What can hang from each mark:
nomu: divuvet
gisa: tubo zukit
lagav: tubo zukit
ponofu: tubo
divuvet: metel
metel: divuvet tubo
zukit: gisa metel tirov
tubo: gisa lagav metel tirov
tirov: tubo zukit

Each row was made from one small tree. The marks that hang from a mark follow it in brackets, in alphabetical order. Every link used is in the known rows. Write each row's tree.
Known rows:
gisa{tubo{lagav metel{divuvet} tirov}}: [  5 -19 -12   2   7  54  -8   5 -35  38  -9 -19  12 -44 -20   6 -14  17
   1  26 -17 -11  14 -20  26  26  32 -23]
tubo{gisa{zukit} metel{divuvet} tirov}: [ -1  -1   6 -10  -7  22 -15  15 -32  52 -17   3  35 -11  -9   5   8  15
  -8 -32 -12  -6  21 -37   7 -17   3 -15]
lagav{tubo zukit{gisa metel}}: [-44  20 -13 -23 -41 -63   0 -14  -4 -54  27   3 -13  37  17  -7 -11  11
  -2 -25   8  22  14  23  -3 -15   0   1]
lagav{tubo}: [-29   1  11   7 -22 -51   3   0 -24 -31  20  19   3  11   0 -23   7 -19
  21   7  30   3 -13   1 -25   3 -13  17]
ponofu{tubo{lagav{zukit} tirov}}: [  0 -21  -9  12   5  18 -26  -2 -27 -15   7 -29 -22 -15  -8  24   0  42
  -2  25 -22 -26  -8   0  28  21  -8   6]
tirov{tubo zukit}: [-19 -16   9  -2  12 -43  -4  -8  -6 -23 -13   5 -20  19 -33  15  -1 -32
   3  -8   7 -28  12  -2 -26  -2   1  -7]
nomu{divuvet}: [-20  -7  16  13 -19   6 -14  -5  10  -2  35  19   6  32  12 -21   2 -12
   1   5   7  -4  -1   8  -2   9 -23  -4]
gisa{zukit{tirov{tubo{metel{divuvet}}}}}: [  2 -11  -1 -38   7 -21   8   0  -3   3  -4  27  30 -14 -27  24   9 -34
 -21 -37  14   0  46 -16 -24 -29  14 -31]
gisa{tubo zukit}: [  4  11   2   0   2 -26 -10  -1  -4   6  -6   9 -11  -9  19   9   4 -31
   6   7  34  11   7  -9  -3  -3  -2 -14]
tirov{tubo zukit{gisa metel{divuvet}}}: [-46  -1 -19 -40 -14 -10   0 -27  17   7 -21   8 -14  41 -29  32 -29 -11
 -30 -36 -28  -3  49  25 -13 -29  25 -23]
tubo{lagav tirov}: [  9 -11   2  13   8  13 -15  -1 -22  23   6  -7  -2  -2   0  -5 -15  13
  -1  18 -14 -23 -30  -7  12  26  -1  26]
divuvet{metel{tubo{lagav}}}: [ 19  -1 -14  44  15   8  21   1  37  12 -11   3 -22   6   3 -24   6  -4
  12  29  12   9 -34  19 -23  13  -4   7]
gisa{tubo{lagav}}: [ 12   1  -5  17  11   8  -8   2   2 -12   0  -7  -8 -20  16  -3 -10 -10
  12  43  18   2 -18  -6  12  34  11   8]
metel{divuvet tubo{gisa{zukit}}}: [ -4  20  -6   3 -29  14  -5  10  14  -3 -45   3  14  -4  11   2  17 -16
   2 -21   5  12 -22   0  -9 -17 -11  -1]
nomu{divuvet{metel}}: [-11  -6   2   5  -3   3  -4 -15  36  29  33  32  -7  41  15 -31   8  -6
  -5   1  13   6   8  12 -17  -8 -24 -22]
zukit{metel}: [-18  -5  13   3 -23 -21   2  -2  15  -5  21  21   6  33   4   0  -6 -12
  12 -12   4  -5   4  23  -9  -9  -3  15]
tubo{gisa{zukit} lagav metel}: [ 29  16   7  30  32  -6 -11  27  14  20   6   0  23  -6  15 -12   8  17
   9   4  23   6  -4 -50   2  11   9  12]
tubo{tirov{zukit}}: [-17 -17  10   1  10 -18 -23  -7 -22  23   0  -7 -13  16 -17   8  -9   5
   6 -12 -24 -31   0   1  -4  -3  -2   9]
gisa{tubo{lagav tirov} zukit{metel}}: [ 35   6  -9 -26  15   7 -22 -12  10  28   3 -14 -17 -27   3  34 -32   5
 -15   7  -5  -6   0  -5  30  -2  21  -7]
tubo{lagav{zukit} metel{divuvet} tirov}: [-13 -18 -30   1  -7  21 -35   8 -23  19  -3 -18   7 -12 -19   6 -10  40
  -3 -12 -32 -25   2 -13  20  18  22 -15]
divuvet{metel}: [-11  -5   2  18   3 -21   9  -5  14  28   5  29  -8  35  10 -25  15 -11
  12   2  22   7  -1  11 -30  -9 -13   3]
tirov{tubo{lagav} zukit{gisa}}: [-10   3 -16   7  35 -18  -4 -15   4  -4 -14 -17 -30  21 -12  10 -29  -5
 -20   9  -8  -7   8  -8  -9  15  19   3]
metel{divuvet tubo{gisa{zukit} tirov}}: [  1   9  -2 -10 -27  30  -8   7 -17  22 -48  -9  12 -18  -4  15  11  -3
  -8 -27 -18  -5 -23  -3   6 -14 -14  -3]
gisa{tubo{metel{divuvet} tirov} zukit}: [ -3 -14  -6 -17   0  21 -10   0 -40  56 -16  -4  13 -37 -17  21  -3  -7
  -8 -12  -3  -5  41 -21  12 -11  17 -46]
divuvet{metel{tubo}}: [ -1  -7   3  37  -5 -10  34   0  17   8 -11  12 -18  19   0 -25  21 -20
  16   8  21   9 -16  28 -36  -5 -19  -4]
zukit{gisa{tubo{lagav}} tirov}: [ 13  23  -8  -5  25  15  12  -2  -5 -15  15  -9   4 -19  39  -8 -17  -6
 -14  39   8  36   1   1  20  29  11  26]
lagav{tubo zukit{gisa}}: [-50  22 -16  -3 -30 -63  -6  -8 -28 -49  15   0 -14  29  23 -21   2   5
   2 -11  17  22   3   8  -8   0 -12   4]
tubo{lagav metel{divuvet}}: [-11 -16 -14  28   4  26  -9  14   6  30   1   9  21   0  -8 -10  -8  12
   7   8  -5  -3   5 -12  -5  18  26   1]
ponofu{tubo{gisa lagav tirov}}: [ 11 -12  21  18  15  53  -3   8 -34   0   9 -23   6 -24   0   8   6  38
   2  45 -15 -15 -18 -23  30  23 -13  30]

Write each row's tree:
[-38  -5 -18   4 -14  30   3 -13 -22  37 -40 -26 -18  11 -19  12 -21   9
 -19 -20 -51  -1   9  31  -3  -5   3  -7] => metel{divuvet tubo{tirov{zukit{gisa}}}}
[ 26 -15  -8  22  11  49   6 -13  26  32  15 -11 -24  -3  -8 -17  -7  17
 -16  26 -17  -7 -27  15   7  15 -19 -20] => nomu{divuvet{metel{tubo{lagav tirov}}}}
[ 11 -26   9  31  26 -11  14  11 -11 -10   6   0   7  -9 -32  -3   1 -17
   6  22  20 -19  10 -24 -11  28  14 -12] => tirov{tubo{lagav metel}}
[-16   0  -3  -7 -13  37  -8   1 -14   3 -48 -23   1  -9 -24  12   0  11
   3 -16 -44 -20 -18   6   7  -5  -2   4] => metel{divuvet tubo{gisa tirov{zukit}}}
[-23  14 -18 -18 -58  13  -3   6  27 -61 -34  -6   3  12   1  10  10   5
  10 -31 -17   0 -21  32  10 -16  -2  -1] => lagav{zukit{metel{divuvet tubo{gisa}}}}
[ 31  15   3  -2  19   9 -32  10  -9  27  -8 -12   9 -10  18   3  -7  20
 -10   1  -6 -10 -30 -38  21  10  -6  28] => tubo{gisa{zukit} lagav tirov}
[ 24  28  19 -45  -3 -26  -2   4  34 -25  21  26  27  11  33  10   4 -10
  -7 -35  10  18   4  -4   3 -32  -6  30] => tubo{gisa{zukit{metel tirov}}}
[ 19  16   4 -30  13 -26  -3  -2   3 -17   9  15   5 -25  28  12   6 -33
  -3  -1  29  21   9  -5  -1  -8  -2   2] => gisa{tubo zukit{tirov}}
[ 25  29  -1  12  19  -8 -27  13  24   4  -8   4   7   3  32  -5   0   7
   1   3  18   4 -26 -34   4   9  -1  29] => tubo{gisa{zukit} lagav}
[-24 -13  -2   8 -13  22   8   7 -23  14  -8   8  20 -19 -11  -2   8 -12
  15  15  12   5  33  -5  -2   7  20 -30] => gisa{tubo{metel{divuvet}}}
[ 19  -9  -9 -24  26  11 -21 -16   8   7   5 -27 -29 -18 -17  32 -35  19
  -4  17 -31 -24   4   3  30  10  33   2] => gisa{tubo{lagav tirov{zukit{metel}}}}
[ 18  13  26 -11 -21   4  36  11  25 -64   8   7  23  -5  13  -3  13 -18
  13  -7  -2  13 -23  27   3 -12 -15  35] => zukit{metel{tubo{gisa}} tirov}
[ -9 -27  36  20  30  22  10  18 -47  13  12 -27   5 -15 -33  11  19  45
  13  14 -21 -18  40 -33  12  -2  -5  -2] => ponofu{tubo{gisa metel tirov{zukit}}}
[ -7  17   8 -32  -5  -1  32 -13   5 -24  28   7   7   4  32   3 -16 -15
 -13   4   4  37  33  27  14  -8   7  10] => zukit{gisa{tubo} metel tirov}
[  5   8  11  31  -3   6  32  10  18  -8 -21   6  -3  14  14 -32  32 -10
  20  13  21  12 -27   9 -19  -6 -25  10] => divuvet{metel{tubo{gisa}}}
[-12 -12  16  25   9  19  28   5 -69  39   7 -21   8 -17   1 -14  -4   3
  -4  23  -1  12  43 -14  22  20   5 -22] => zukit{gisa{tubo{metel tirov}}}
[ 19  22   2   6  -1  14   6  -5  50  14   1  11  -9  16  22 -23  22  -4
  -7  -8  23  21  -9  -3 -12 -21 -35 -27] => nomu{divuvet{metel{tubo{gisa{zukit}}}}}
[-18 -21  -5  -9 -46  35  10  -7  -5  13 -23  -2   5  -1 -28  20 -13  -3
  -4 -22 -40 -15  -8  43   3 -15   4  -7] => zukit{metel{divuvet tubo{tirov}}}
[-32  -6  -1  10 -17 -71  -2  12 -28 -52  30   5   4   5  -9 -20  19   6
  27 -11  30  -1  13 -12 -16   4  -2 -13] => lagav{tubo{metel} zukit}
[  2 -17   0   4  14  18   3 -23  22  34  11 -11 -37  17 -24  -7  -2   7
 -11  -6 -27 -15   1  22  -9 -10 -20 -34] => nomu{divuvet{metel{tubo{tirov{zukit}}}}}
[ 41   5  -4 -45  22 -31  -4 -13  41 -28  14  18   0  -7  -7  36 -19 -25
 -27 -23  11  -3   4  -1  -3 -18  16   7] => gisa{zukit{metel tirov{tubo{lagav}}}}
[ 20  26 -10 -41  -1 -12 -20   8  43 -74  25   0  14   5  32   5  -5  24
  -1 -13  -9   5 -24   2  32   1   7  41] => tubo{gisa lagav{zukit{metel tirov}}}
[-13 -23   7 -24  -5  -3  24   4 -20 -17   2  26  35 -13 -32   9  11 -34
  -7 -18   3  -8  36  -4 -18 -10  12 -20] => zukit{tirov{tubo{metel{divuvet}}}}
[  5 -19   5  25  -3   9  25  -6 -13  33 -14   0 -19   3 -16 -16  13  -8
   7   6  -3  -7 -16  24 -20  -4 -21  -8] => divuvet{metel{tubo{tirov}}}
[ 24  15 -16   5  24  -8 -22   0  15   9  -5  -3 -17 -22  24  12  -9 -12
  -2  23  29   7 -12 -16   7  16  13  -1] => gisa{tubo{lagav} zukit}
[ 14  -2   6 -32  -7  -8  -8 -12 -12  24   3  -1 -10 -17  -1  32 -14 -11
  -9 -11   1  -5  18   3  18 -18   6 -20] => gisa{tubo{tirov} zukit{metel}}
[  7   5  30 -30   0 -19  17   5 -18 -66  -2  18  28  -5  -1  -5  22 -36
  -1   0  16  -4  -3 -13  -5  -3 -19  24] => zukit{tirov{tubo{gisa}}}
[  7   8  12  21 -10  29  26  -1  33 -11   7   7  -3  20  15 -40  25  -4
   4  14  14  15 -16   8  -8  -3 -37 -13] => nomu{divuvet{metel{tubo{gisa}}}}
[ 28  16  -5  36  17  23  24  11  36  -8 -21  -5  -9   1  15 -31  17   7
  16  33  15  13 -42   0 -10  16  -9  20] => divuvet{metel{tubo{gisa lagav}}}
[ 42  27 -11  22  26   3   7   7  51  16 -26  -2 -16   1  21 -15  13   5
   2  11  24  20 -36 -12 -16  -3  -7   6] => divuvet{metel{tubo{gisa{zukit} lagav}}}
[ 12  11   7 -37  -2 -41  -4  -6  37  -4  31  30  13  15  20  19  -7 -21
  -8 -40   8  13  12  17  -9 -36   0  16] => gisa{zukit{metel tirov}}
[ 18  18 -21 -26  13 -13 -21   1  11 -69  11 -11  -8 -31  27   8  -2  -3
   5  23  10   6 -18  -1  27  25  11  11] => gisa{tubo{lagav{zukit{tirov}}}}
[ -1   4 -21  -4 -10 -24 -28  -2  42 -37  15  -2 -14  25  11  11 -18  18
   6  -9  -5  -9 -19  17  13   7  14  15] => tubo{lagav{zukit{metel}}}
[ 15  -2  17  19  -4  21  29   6 -15  13 -24  -6  -3  -1  -3 -26  24   4
   9  11  -4  -2 -27   6  -7  -2 -27   6] => divuvet{metel{tubo{gisa tirov}}}
[ -4  -3 -23   7 -30  37   3  -3  46  -4 -18   0  -1   1 -12  13 -20  -1
   3   1 -21  -1 -29  39  -3   5  16  10] => zukit{metel{divuvet tubo{lagav}}}
[-44   7  -6  16 -17 -62  10   6 -39 -36  27  -5   1  18   6 -27   7  14
  10 -10  22  25  28  -5 -12   5  -1 -11] => lagav{tubo{metel} zukit{gisa}}
[  1 -16 -20  15 -17  52  -7   0 -12  20 -33 -18   1 -21 -21   7 -16   7
  -5  11 -36 -15 -39  19   9  20   7   9] => metel{divuvet tubo{lagav tirov}}
[ 20   0  36   1  29   1  23  24 -10 -10  34   7  33 -28  10   8  36  13
   4   2  23  20  41 -35  -2 -19 -14   3] => ponofu{tubo{gisa{zukit{tirov}} metel}}
[-38 -21  -6 -19  -3 -21 -10  -7 -43  20   9  -4   6 -12 -47   4  -8  20
   6 -23 -24 -20  28 -16 -16 -12  20 -20] => lagav{tubo{metel{divuvet} tirov{zukit}}}
[-27 -13   9  26  25  -8   7   0 -44  56  12 -20  -1  20 -14  -7 -12  25
  -6 -11 -27  -6  46 -11   0   1  10  -7] => tubo{metel tirov{zukit{gisa}}}
